Each row comes from the steps of one path. Every step used is in the known rows, and no mark comes twice. Write the path behind each row, first mark first.
Known rows
mevu > nemutot: [-15 -16  -4  -6  -2 -33  -2  11 -10 -12  -7  -1  -4  -5 -16   0 -17 -20
  -8  12   0  15  27  -7  16  -6]
medap > mevu: [-20  13 -15   0 -16  -5  12  -7 -11  -5   5   0 -10 -17  -4  15 -29 -28
  -1  -6 -23   8  26  -3  -6 -12]
medap > sebi > fotuv: [-16  -5 -10   6   2 -33   0   8 -13 -16  11   1   2 -15  -3  16 -12 -28
 -17   9  12  35  39   2 -10 -16]
togoze > medap > mevu > nemutot > memuda: [-20  20   0 -15   5 -29  10   6 -14  16  -8   2   0   7  -1 -10 -17 -25
   2   9  -8 -25  17  19   4 -12]
mevu > nemutot > memuda > fotuv > sebi: [-20  -4 -11 -17  20 -31  -4  18 -17   4  -7  14  -3 -11  -6   1 -23 -13
   4  18   0  17  26   4   8 -19]
togoze > medap > mevu > nemutot > memuda > sebi: [-14  23   2  -6  13 -31   6   2 -11  12 -11  -4  -3  18  -3 -13 -14 -28
  12  19  -5 -22  19  17  -2 -16]
medap > mevu > nemutot > memuda > sebi > fotuv: [-15  19 -11 -15  10 -14   4  -8  -8  13   5   1  -4   4  -1 -10 -11 -26
  19   8 -12 -10  34   9   0 -17]
memuda > nemutot: [-15 -23  -4   3  13 -18  -2  -1 -18  -1 -14  -2   5 -11 -14  -5 -12 -19
  -3  -5   5  29  24  -1  10 -10]
mevu > nemutot > memuda > fotuv > sebi > medap: [-16  -2  -8 -21  27 -31  -9  18 -15  14  -7  15   9 -13  -8   7 -16 -14
   6  21   6  24  26   1  -4 -16]
memuda > sebi > medap > mevu: [ -5  17  -8   8   4  -8   2 -11  -6   1   0  -6   1  -3  -8  18 -16 -33
  14  15  -8  25  31  -9 -26 -15]
memuda > fotuv: [-16  -6 -22   5   3  -7  -1   0  -5 -12  -2   3 -14 -23  -8   5 -36 -25
 -10  12   0  39  38  -5  -9 -27]
sebi > fotuv: [-15  -9 -21  -7  -9  -9  11  -6  -9  -8  17   9  -7 -16  -9  -4  -9 -29
 -16   3   3  39  40  -3   5 -19]
rize > togoze > medap > mevu > nemutot > memuda: [-13  13   2 -33  -7 -18  11   8 -18  13  -1   4  -5   5  -4 -17 -17 -44
   3   5   7 -16  17  20  -3 -15]
togoze > rize: [-16   0 -18   7 -10   0  -7  -1 -13 -15   5   2 -20 -30  -3 -16 -11 -23
  -9   8   8  41  23  -2   2  -4]
medap > sebi > memuda > fotuv: [-12  16 -18  19   8 -35  -4  20 -14 -16  -2   5   8 -17   3  20 -33 -31
 -24  22  17  25  31  -2 -24 -21]
nemutot > memuda > fotuv > sebi: [-17   6 -22  -7  14 -10   8   8 -24   5  -1  21  -8 -25   2  11 -28 -19
   0  13  -2  34  28   6  -5 -22]
sebi > medap: [ -9  -3  -9   1  -2 -13   5   2 -14   0   0   6   7 -19 -11  20 -13 -26
  -8  12   7  40  29 -11 -12  -5]
medap > mevu > nemutot > memuda: [-20  17  -8 -14   1 -17   7   3 -15  13  -5   2  -3  -8   0   5 -23 -21
  11   0 -17 -18  24   8   5  -5]
togoze > medap > sebi: [-16   2   4  13   6 -47   3  17 -17 -13  -8  -5   2   1  -4  15 -17 -30
 -20  20  16  17  23  11 -11 -13]
memuda > sebi: [ -3  -3 -11  18   2 -14   5  -5 -13 -17  -5  -4 -14  -1 -11   6 -18 -30
   2  21   2  35  33  -8  -3 -15]
nemutot > memuda > fotuv: [-14   9 -23  -1  14   2   8   1 -19  10  -7  12 -11 -28   4   5 -33 -23
   0  13   4  24  36   9  -8 -17]
togoze > medap > sebi > memuda > nemutot > mevu: [-14  17   3  11  28 -54   0  10 -25   4 -17   5  20  11   3   1  -8 -26
 -12  17  15  -3  10  15  -7 -15]
fotuv > sebi > medap > mevu > nemutot > memuda: [-18  13  -4 -24   9 -30   2  11 -19  16   4  15  14 -10  -5  22  -8 -17
  11   5 -14  12  14   0  -7  -8]
mevu > nemutot > memuda > sebi > medap > togoze: [ -2   4   3 -20  10 -12   4   9 -18  25 -13   6   4   3  -4   1  -3 -21
  14  35   8   8  39   0  -1  -6]
sebi > fotuv > memuda > nemutot > mevu: [-17  -5 -17 -14  25   3   0 -22 -12  12  -7   6   6  -5  -2  -6   2 -10
   6 -18  -6  16  32   8   4 -18]
mevu > nemutot > memuda > fotuv: [-16  -2 -13 -11  19 -20  -4  11 -12   8 -14   6  -5 -13  -4  -6 -27 -17
   4  17   6   8  34   6   6 -15]
rize > togoze > medap: [ -7  -8  -2 -16 -17 -15  13   7 -18 -10   3   5 -11  -2 -13 -11 -17 -48
 -17  11  21  25  22   7  -4 -19]

Write each row's path
[ -9  14 -30   7  -2 -12   6   9 -12  -8   4  14   0 -21  -2  -1 -32 -31
 -24  18   9  28  31  -8 -10 -25]  sebi > memuda > fotuv
[-21   9   2 -10  -3 -36   4   5  -5   0  -4  -5  -2   9 -11 -10 -17 -27
  -5   7 -11 -14  17   8   4 -17]  togoze > medap > mevu > nemutot
[-17  -9  -6   0  24 -17  -2 -15 -22   6 -18   4   2  -8  -7   0 -11 -15
  12  -6 -11  16  20   1  12 -10]  memuda > nemutot > mevu
[ -6  23 -10   6   9   9   2 -14  -6   5 -11  -9   4   0  -3  24 -15 -21
  14   1  -9  14  31  -3 -31 -11]  fotuv > memuda > sebi > medap > mevu
[-14  -2 -13 -14 -29  20   4   0 -15   2   8   8 -24 -31   0 -15  -7 -22
 -13  16   1  34  35  -1   1  -8]  medap > togoze > rize
[-19   1  -5   0  34 -23  -9  -8 -15   3 -11  -1  13  -3   3  16  -3 -11
   4  -9   2  13  32  12 -12 -14]  medap > sebi > fotuv > memuda > nemutot > mevu
[ -6  10  -6  -5  -1 -33   1  21 -16 -12   2   6   3  -3  -2  -5 -27 -52
 -27  24  36  21  24  10 -27 -30]  rize > togoze > medap > sebi > memuda > fotuv
[-12  13  -5  15  26 -44  -5   9 -27  -1 -16   5  21  -4   5  17 -14 -23
  -7   8   9   7  16   4  -8  -8]  medap > sebi > memuda > nemutot > mevu
[ -9  -1 -15   5   7 -20   3   7 -23   2  -7   9  17  -9  -6 -10 -12 -27
 -18   3  12  19  18  -5   7 -10]  sebi > memuda > nemutot
[  0  15 -10   6  19  -5   9  -2 -23  15 -10   7   3  -8   0  13 -10 -28
  13  25  13  28  33   2 -15  -4]  nemutot > memuda > sebi > medap
[-17 -15 -15 -12  15   3   0 -11 -10   5  -3   2   8  -8  -8 -11   1 -13
  -6 -16   6  25  36   6   3 -17]  sebi > fotuv > memuda > nemutot
[-13  -7 -12  -2   7 -33   3  15 -27  -5   1  20  18  -8  -8   1  -6 -21
 -17   3   4  33   8  -7  10 -16]  fotuv > sebi > memuda > nemutot
[ -1   9  -9  10  14   3   0  -7 -10  -1 -16  -6   4   1  -7  21  -9 -19
   7  11   6  30  34  -6 -24  -8]  fotuv > memuda > sebi > medap
[-14  20  -6  -5  10 -18   3  -2 -12  10  -8  -3  -6   4  -1   1 -20 -24
  21   9 -16 -14  26   7   0  -9]  medap > mevu > nemutot > memuda > sebi
[-20   2  -2 -19  -1 -36  -4  11 -10   0   8   9  12  -7 -14  23  -9 -18
   3   4 -16  22  14 -11  -6 -14]  fotuv > sebi > medap > mevu > nemutot
[ -1   4  -6  -3  -7  12  -4  -6  -9   7   2   2 -10 -13  -4  -7   2 -27
   4  33  11  45  39  -9 -20 -12]  memuda > sebi > medap > togoze > rize
[ -2  13  -8  -4  -1  29  -5  -9  -9  10  -9  -2  -8 -10   0   1   2 -16
   6  19   8  33  37  -2 -26  -7]  fotuv > memuda > sebi > medap > togoze > rize
[-15 -13  -6   1  17   0  -3  -4 -16   3 -24  -5   8  -7  -8   3 -12  -8
  -3 -16   2  18  25   4   1  -6]  fotuv > memuda > nemutot
[-14   5 -14  -5  16 -34   4   4 -30   1  -2  24  14  -5  -4   6  -5 -17
  -4   3  -8  23   5  -4  11 -16]  fotuv > sebi > memuda > nemutot > mevu
[ -7  -1  -9 -10  19 -24   2   3 -14   7  -3   5  -3   6  -6 -16  -3 -24
  10  22  10  11  38   6  11 -13]  mevu > nemutot > memuda > sebi > fotuv
[-21   4  -6 -10  -8 -24   0   2  -5  -5  -2  -5  -6  -5 -10   5 -24 -22
   2  -2 -21  -6  24  -3   5 -11]  medap > mevu > nemutot
[-18  20 -10 -19  17 -13  -6   2  -6  25  -5   3  10 -16  -2  10 -25 -21
  13   9  -7   1  30   2 -20 -14]  sebi > medap > mevu > nemutot > memuda > fotuv
[-18   0  -1   3   5 -44   3  11 -11 -11   6   0   4   2  -4   1  -7 -32
 -23  18  20  23  31  13 -10 -21]  togoze > medap > sebi > fotuv
[-17   6  -3   1  10 -31   3   8 -10  -6  -2  -3   7   5   0   7  -5 -24
 -21   9  18  15  31  18 -16 -19]  togoze > medap > sebi > fotuv > memuda
[-10  11 -16   2  17 -20   5  -5 -26   8 -11  15  14  -6   0  -5 -10 -22
  -4   1  -1   8  15  -2   8 -10]  sebi > memuda > nemutot > mevu
[-15  -2 -23 -10  -3   8   9 -10  -8  -3   7   7  -4 -13  -4   2  -7 -19
 -14  -7   1  28  40   2  -3 -16]  sebi > fotuv > memuda
[ -4  10 -19   0  13   0  14  -9 -20   9   4  11  -8  -6   3  -8  -7 -30
   8  18  10  27  41   9  -1 -15]  nemutot > memuda > sebi > fotuv
[-17   1 -11   4   8 -18  -1   5 -11 -12   2  -3   4 -10   1  23 -11 -20
 -15   0  10  25  40   7 -17 -12]  medap > sebi > fotuv > memuda
[-14  -4  -7 -23 -17   0   0   9 -19   7  15  19  -4 -28  -6   6   4 -18
  -9  19   1  54  23 -10 -10 -12]  fotuv > sebi > medap > togoze > rize
[ -7  10   0   0  10 -24  -7  -4  -1   2  -5 -10   6   7 -13   9 -12 -28
  17  19  -6  13  29 -10 -16 -15]  memuda > sebi > medap > mevu > nemutot
[-23  17 -13 -15  10 -13  -1   1  -7  14  -6   1  -7 -13   0   0 -33 -20
  13   3 -17 -13  29   9  -4 -18]  medap > mevu > nemutot > memuda > fotuv
